What can hang from each mark
nuva: gapas mava
mava: nuva tezinu
gapas: nuva tezinu
bodip: nuva
zeseti: nuva tezinu
tezinu: bodip mava zeseti

Known rows, with every way that one mark hangs from another
[gapas [nuva mava] [tezinu zeseti]]: [ 0.47  1.08  0.43 -1.97  0.49  1.29  0.05  0.17  2.30 -0.05 -0.30 -0.79
  0.00  0.30 -0.69 -1.06 -1.60 -0.45  0.86 -1.85 -0.25  1.47 -0.59]
[tezinu bodip [mava [nuva gapas]] zeseti]: [-0.32 -0.55 -0.35 -0.45 -0.94 -0.55  1.32 -0.44 -2.37  0.25  3.43  2.79
  1.00 -0.87 -0.30 -0.96  1.74 -0.13  0.19 -1.74 -0.16  0.59  0.14]
[tezinu [zeseti [nuva gapas]]]: [-1.81  0.21 -0.99  0.08  0.29  0.64  0.21 -0.54 -0.15  0.48  0.79 -1.84
  1.35  0.12  1.02  1.96  0.48 -0.82  0.53  5.27  0.07 -1.18  0.15]
[mava [tezinu [zeseti [nuva gapas]]]]: [-2.20  0.72 -0.72  0.48  0.72  0.00 -0.30 -0.99  0.91  1.62  1.65 -1.52
  1.17 -0.18  1.42  1.01 -0.64 -0.51  0.78  7.07  0.34 -0.61  2.00]
[zeseti tezinu]: [ 0.19 -1.11  1.51  0.72 -1.53  0.84 -0.26  0.28  0.69 -1.36 -3.17 -1.01
 -0.24 -0.01  1.30  2.20 -1.84  0.61  0.94 -0.09  0.68 -1.16  0.60]
[mava nuva tezinu]: [ 0.00 -0.79  0.11 -0.45  2.19  0.05 -0.56  0.28  0.08 -0.69 -1.74  0.94
  1.49 -0.02  1.46  1.59 -0.07  1.48  0.31 -0.74  1.39 -0.20  0.74]
[gapas tezinu]: [ 0.26 -0.77  0.52 -0.26  1.09  0.86 -0.64  0.10  1.32 -0.13 -2.60 -0.90
  0.37  0.19 -0.71  1.87 -2.76 -0.21  0.27 -1.62  0.45 -1.25 -0.19]
[nuva [gapas [tezinu bodip zeseti]] mava]: [-0.27  0.57  0.63 -0.53 -1.20  0.08  0.26 -0.21  1.32  1.05  0.14 -0.55
 -0.97 -0.58 -2.15 -2.41 -0.87 -0.74 -0.65 -2.59 -1.07  0.25 -0.08]
[nuva mava]: [ 1.31 -0.02  0.49 -1.46 -0.25  1.18 -0.15  0.93  0.11 -1.49 -3.33 -1.90
  0.22 -0.09  0.07  1.03  0.67  0.52  0.75 -3.15  2.01 -0.61 -1.02]
[gapas nuva [tezinu zeseti]]: [-0.04  0.14  0.28 -1.10  0.88  1.12  0.03  0.15  1.60  0.23  0.47 -0.45
  0.27  0.43 -0.49  1.11 -2.90 -0.81  0.97  0.23 -0.30  1.07  0.20]
[bodip nuva]: [ 1.69 -0.84  0.03  0.46  0.96  1.16 -0.64  1.16 -1.10 -0.50 -0.91 -1.02
 -0.15  1.19  1.84  2.83  0.26 -0.11  0.78 -1.82  2.02 -0.41 -0.40]
[gapas [nuva mava] [tezinu bodip zeseti]]: [ 0.73  0.93  0.12 -1.38  0.07 -0.36  0.19  0.88  1.46 -0.51  0.18  0.26
 -1.18  0.20 -1.95 -1.97 -0.58 -0.09 -0.75 -2.14 -1.50  2.23 -0.59]
[zeseti [nuva gapas] [tezinu bodip mava]]: [-1.54 -0.48 -0.18  1.94 -2.25 -1.23  0.53 -0.77 -1.63 -0.10  0.99  0.90
 -0.43 -0.46  0.42 -0.38  0.47  0.31 -0.40  4.88 -1.12 -0.67  0.13]
[nuva gapas [mava tezinu]]: [-0.08  0.26  0.77 -0.86 -1.19  1.33 -0.21  0.35  0.86  0.28 -1.39 -2.45
  0.12 -0.53  0.06 -0.53 -0.70  0.27  1.72 -1.00  2.56 -0.77  0.41]
[gapas nuva tezinu]: [ 0.33 -0.59  0.25 -0.96  1.11  1.30 -0.33  1.07  1.01 -0.51 -1.48 -1.12
  0.22  0.63 -0.82  1.68 -2.77 -0.29  0.57 -0.87  0.27  0.43 -1.06]
[tezinu bodip [mava nuva]]: [ 1.01 -0.99 -0.42 -0.52  0.77 -1.16  0.70  0.48 -2.66 -1.42  0.40  3.40
  0.85 -0.47 -0.27  0.20  2.14  1.14 -0.79 -3.81  0.36  0.52 -0.58]
[mava [nuva [gapas [tezinu bodip zeseti]]]]: [-1.05 -0.86 -0.13  0.07  1.01 -0.60  0.33 -0.44  0.29  0.62  0.91  1.83
  0.52 -0.30 -1.20 -0.65 -0.62 -0.12 -1.40 -2.32 -2.02 -0.02  0.09]
[tezinu [mava [nuva gapas]] zeseti]: [-0.73 -0.38  0.16 -0.99 -0.59  0.93  1.18 -1.23 -1.48  0.73  2.88  1.53
  2.08 -0.67  0.93 -0.33  0.83 -0.40  1.96 -1.99  1.15  0.01  0.18]
[gapas [nuva mava] [tezinu bodip]]: [ 1.26  0.10  0.08 -1.42  0.46 -0.17 -0.13  1.81  0.80 -1.22 -1.92 -0.42
 -1.32  0.29 -2.36 -1.36 -0.71  0.60 -1.34 -3.18 -0.72  1.49 -1.80]
[zeseti [tezinu mava]]: [ 0.35 -0.70  1.64  0.59 -2.36  0.51  0.36 -0.74 -0.39 -0.61 -0.84  0.72
 -0.03 -0.52  1.18  0.65 -1.49  0.33  1.97 -0.49  1.21 -0.67  0.77]
[mava nuva]: [ 0.62 -1.45 -0.21 -0.88  1.74  0.62 -0.09  0.68 -0.76 -1.70 -2.41  0.51
  1.78  0.21  0.88  2.64  0.96  1.09  0.33 -2.92  0.91 -0.95 -0.97]
[bodip [nuva gapas mava]]: [ 1.31 -0.30  0.22 -0.14 -0.99  2.05 -0.24  0.92 -0.75  0.09 -0.54 -2.40
 -0.28  0.81  1.29  0.33  1.40 -0.35  1.53 -3.37  2.29 -0.72 -1.51]
[gapas nuva [tezinu bodip mava]]: [ 0.79 -0.31  0.02 -0.66  0.23 -0.49  0.43  0.77 -0.70 -0.18  1.27  1.67
 -0.90 -0.02 -2.20 -0.76 -1.68 -0.22 -0.35 -1.03 -0.31  1.61 -0.69]

Rows
[ 2.62 -0.07 -0.13  0.21  0.15 -0.27 -0.46  1.89 -1.34 -1.32 -1.08 -0.17
 -1.49  0.82  0.50 -0.08  2.45  0.74 -0.91 -3.77  1.01  0.76 -1.11]	[tezinu [bodip [nuva mava]]]
[-0.09  0.39  0.52  1.01 -1.06  1.33  0.25 -1.60 -0.15  2.76  4.36  0.45
  0.13  0.33  0.84 -1.04 -1.81 -1.98  2.31 -1.46  0.90  0.06  1.04]	[bodip [nuva [gapas [tezinu mava zeseti]]]]
[ 1.70  0.91  0.28  0.66  0.64 -0.52 -0.69  0.23  1.01  0.65  0.66  0.74
 -1.61  0.75 -0.15 -1.83  0.50 -0.33 -1.07 -3.74 -1.15  1.25  0.21]	[gapas [tezinu [bodip [nuva mava]] zeseti]]
[-0.71 -0.76 -0.20  1.67  0.18 -1.66 -0.50  0.41 -0.29 -1.69 -2.51  0.30
 -0.81  0.22  0.76  1.58  0.67  1.25 -2.22  5.19 -2.04 -0.63  0.19]	[zeseti nuva [tezinu bodip]]
[ 0.97 -1.30 -0.30  1.10 -0.54  0.21 -0.14  1.67 -2.24 -0.20  0.68 -0.64
 -1.07  0.83  0.15  1.29  0.84 -0.38 -0.45 -1.85  0.93 -0.31 -0.68]	[tezinu [bodip [nuva gapas]]]
[-0.76  0.93 -1.07  0.65  1.56 -1.96  0.09 -1.48  0.03  1.01  2.64  2.13
  0.22 -0.32 -0.85 -0.76 -0.29 -0.54 -1.40  4.27 -2.12  0.72  1.01]	[gapas [tezinu bodip mava [zeseti nuva]]]
[ 0.30  0.84  0.64  0.34 -0.77  1.79 -0.33 -0.82  1.50  1.90  1.07 -1.48
 -0.33  0.64  0.68 -1.54 -0.77 -1.30  1.35 -3.21  0.44 -0.06 -0.14]	[bodip [nuva [gapas [tezinu zeseti]] mava]]
[-1.12 -0.29  0.67 -0.20 -0.46  1.58  0.11 -0.96  1.65  1.50  0.34 -1.46
  0.54 -0.26 -0.73  0.61 -3.10 -1.59  1.32 -0.03  0.05 -1.05  0.68]	[nuva [gapas [tezinu zeseti]]]
[-0.82  0.23 -0.94 -0.68 -0.13  0.96 -0.06  0.14 -0.30 -0.54 -2.01 -2.75
  1.01  0.09  0.45  0.65  2.07  0.29  0.21  2.56  0.89 -1.46 -1.65]	[zeseti [nuva gapas mava]]
[ 0.18  0.09  0.46 -0.36 -1.21 -0.36 -0.22  1.03 -0.04  0.01 -0.94 -0.89
 -1.18 -0.71 -1.06 -1.34  0.08  0.57 -0.12 -1.08  1.26  0.01  0.48]	[nuva gapas [mava [tezinu bodip]]]
[ 0.47 -1.08  0.96  2.46 -3.52 -0.25  0.37 -0.02 -2.22  0.30  2.29  1.50
 -1.73  0.23  1.32 -0.78  0.01 -0.20  0.79 -1.35  0.38  0.11  0.45]	[zeseti [tezinu [bodip [nuva gapas]] mava]]
[-1.03 -0.14 -0.10  1.23 -1.89 -0.81  0.02  0.19 -0.08 -1.05 -2.17 -0.93
 -0.99 -0.11  0.34 -0.93  1.51  1.09 -1.57  2.74 -1.64 -0.91 -0.88]	[zeseti [nuva gapas mava] [tezinu bodip]]
[-0.93  0.70 -0.94  0.21  0.26 -1.16 -0.42  0.57 -0.09  0.17 -0.70 -1.08
 -0.44 -0.34 -0.44 -1.04  1.69  0.95 -1.36  3.68 -0.11 -0.26 -0.03]	[zeseti [nuva gapas [mava [tezinu bodip]]]]
[ 0.62 -0.22 -0.40 -0.62  0.33 -1.34  0.96 -0.32 -1.99 -0.65  2.47  3.93
  0.91 -0.70  0.12 -0.50  2.05  0.67 -0.65 -2.51 -0.32  1.34  0.52]	[tezinu bodip [mava nuva] zeseti]
[ 0.39 -1.33  0.71  0.73 -0.97 -1.32  0.52 -0.22 -1.63 -1.52 -0.35  3.85
 -0.05 -0.55  0.68 -0.42  1.05  1.68 -0.57 -2.66 -0.93  0.32  0.24]	[zeseti [tezinu bodip [mava nuva]]]
[-0.32  1.42 -0.83 -0.05  2.00 -1.55 -0.43 -0.48  1.64  0.06 -0.68  0.29
 -0.30  0.02 -0.96 -1.23  0.92  0.26 -2.45  2.09 -2.53  0.39 -0.05]	[gapas [tezinu bodip [zeseti [nuva mava]]]]
[ 1.76  0.61  0.47  0.24  0.67  0.69 -1.16  0.70  0.48  0.13 -0.72 -1.05
 -0.54  0.78  2.14 -0.07  0.57  0.70  1.19 -1.79  2.51  0.29  0.75]	[bodip [nuva [mava tezinu]]]
[-1.95  0.44 -1.01  0.98  0.65 -1.56 -0.20 -0.19 -0.10  1.34  2.13 -0.20
 -0.11 -0.28  0.29  0.28  0.18 -0.09 -0.97  7.04 -0.87  0.16  1.97]	[mava [tezinu bodip [zeseti [nuva gapas]]]]
[ 2.04  0.22  0.11  0.68  0.96 -0.39 -0.87  1.06  0.37 -0.22 -1.26  0.16
 -1.67  0.85 -0.70 -1.11  0.41  0.23 -1.43 -4.45 -0.46  0.42 -0.94]	[gapas [tezinu [bodip [nuva mava]]]]
[-0.34  0.83 -1.39  0.17  0.60 -1.87  0.46 -0.59 -1.67 -0.03  2.63  1.86
  0.42 -0.36  0.11  0.06  1.98 -0.18 -1.07  4.77 -0.80  0.90  0.90]	[tezinu bodip mava [zeseti nuva]]
[-0.81 -0.46  0.44  0.34 -0.48 -0.07  0.25 -0.24  0.74  1.07  0.90 -0.13
 -0.64 -0.45 -1.96 -0.26 -2.17 -1.23 -0.68 -0.57 -1.24 -0.35  0.73]	[nuva [gapas [tezinu bodip zeseti]]]
[ 0.42  0.55 -0.02 -0.74 -0.12 -0.69  0.73  0.06 -0.05  0.62  3.19  2.10
 -0.77 -0.17 -1.78 -1.44 -1.71 -0.91 -0.08 -0.30 -1.08  2.43  0.53]	[gapas nuva [tezinu bodip mava zeseti]]
[-0.60 -0.54  0.56 -0.12 -1.23  1.39  0.49 -1.03  0.01  1.44  0.60 -0.40
  0.70 -0.57 -1.07 -0.12 -2.78 -1.24  1.89 -1.54  1.20 -1.37 -0.17]	[nuva [gapas [tezinu mava]]]
[-1.03  1.21 -0.86 -0.78 -0.16  0.87  0.24 -0.59  0.37  0.23  0.10 -2.35
  1.12 -0.04  0.88  0.00  1.93 -0.30  0.58  3.28  0.26 -0.66 -0.52]	[tezinu [zeseti [nuva gapas mava]]]
[ 0.79 -0.45  0.31  0.05  0.06 -0.85  0.04 -0.16 -0.53  0.05  0.08  1.76
 -0.54 -0.52 -1.99 -0.59 -1.64 -0.27 -0.59 -1.71 -0.21  0.12  0.19]	[gapas [tezinu bodip mava]]
[-1.72  0.15 -0.75  0.41  0.35  0.53  0.10 -1.61 -0.21  1.52  0.77 -0.56
  1.37 -0.11 -0.32  0.31 -1.22 -0.89  1.01  3.68 -0.08 -1.48 -0.46]	[zeseti [nuva [gapas [tezinu mava]]]]
[-0.08  0.20 -0.14  1.08 -0.38 -1.58 -0.44  0.38  0.20 -2.05 -3.19 -0.13
 -1.07  0.09  0.56 -0.31  1.75  1.74 -2.06  2.83 -1.79 -0.23 -0.51]	[zeseti [nuva mava] [tezinu bodip]]
[ 1.59 -0.27 -0.14  0.98  0.77 -0.53 -0.24  1.03 -1.28 -0.02  1.62  0.80
 -1.18  0.81  1.09  1.07  0.97 -0.45 -1.01 -0.88  0.06  1.16  0.79]	[tezinu [bodip nuva] zeseti]
[-1.40 -0.06  0.21  0.83 -1.71  0.84 -0.12 -0.57  0.75 -0.74 -2.62 -2.36
  0.23  0.07  1.35  0.01  0.82  0.77  0.61  3.22 -0.38 -1.71 -0.90]	[zeseti [nuva gapas mava] tezinu]
[-1.53  0.03 -1.39  0.48  0.32 -0.94  0.33  0.12 -0.98  0.13  1.08 -0.59
  0.23 -0.04 -0.25  1.03  1.42 -0.41 -1.35  5.57 -1.28 -0.31  0.18]	[tezinu bodip [zeseti [nuva gapas]]]
[-0.72  1.48 -0.62 -0.59  1.84  0.05 -0.55 -1.30  2.46  0.44 -1.15 -0.99
  0.82  0.24  0.22 -0.38  0.15 -0.14 -0.44  2.30 -1.31 -0.31 -0.06]	[gapas [tezinu [zeseti [nuva mava]]]]
[ 0.47  1.35  0.85 -1.08  0.17  0.38 -0.31 -0.28  1.92  0.43 -0.39 -0.93
  0.14 -0.49  0.86 -0.71 -0.41  0.32  1.44 -0.37  1.80  0.65  1.87]	[nuva [mava [tezinu zeseti]]]
[-0.11  1.41 -0.78 -0.84  1.08  0.16 -0.21 -0.42  0.73 -0.65 -1.04 -1.31
  1.00  0.17  1.20  0.49  2.14  0.26 -0.01  2.75  0.00 -0.19 -0.17]	[tezinu [zeseti [nuva mava]]]
[ 0.14 -0.75  0.12 -0.55  1.43  0.35  0.13 -1.11 -0.21 -0.11 -0.19  2.23
  1.79 -0.25 -0.04  0.09 -0.76  0.53  0.64 -3.49  0.25 -0.34 -0.43]	[gapas [tezinu [mava nuva]]]
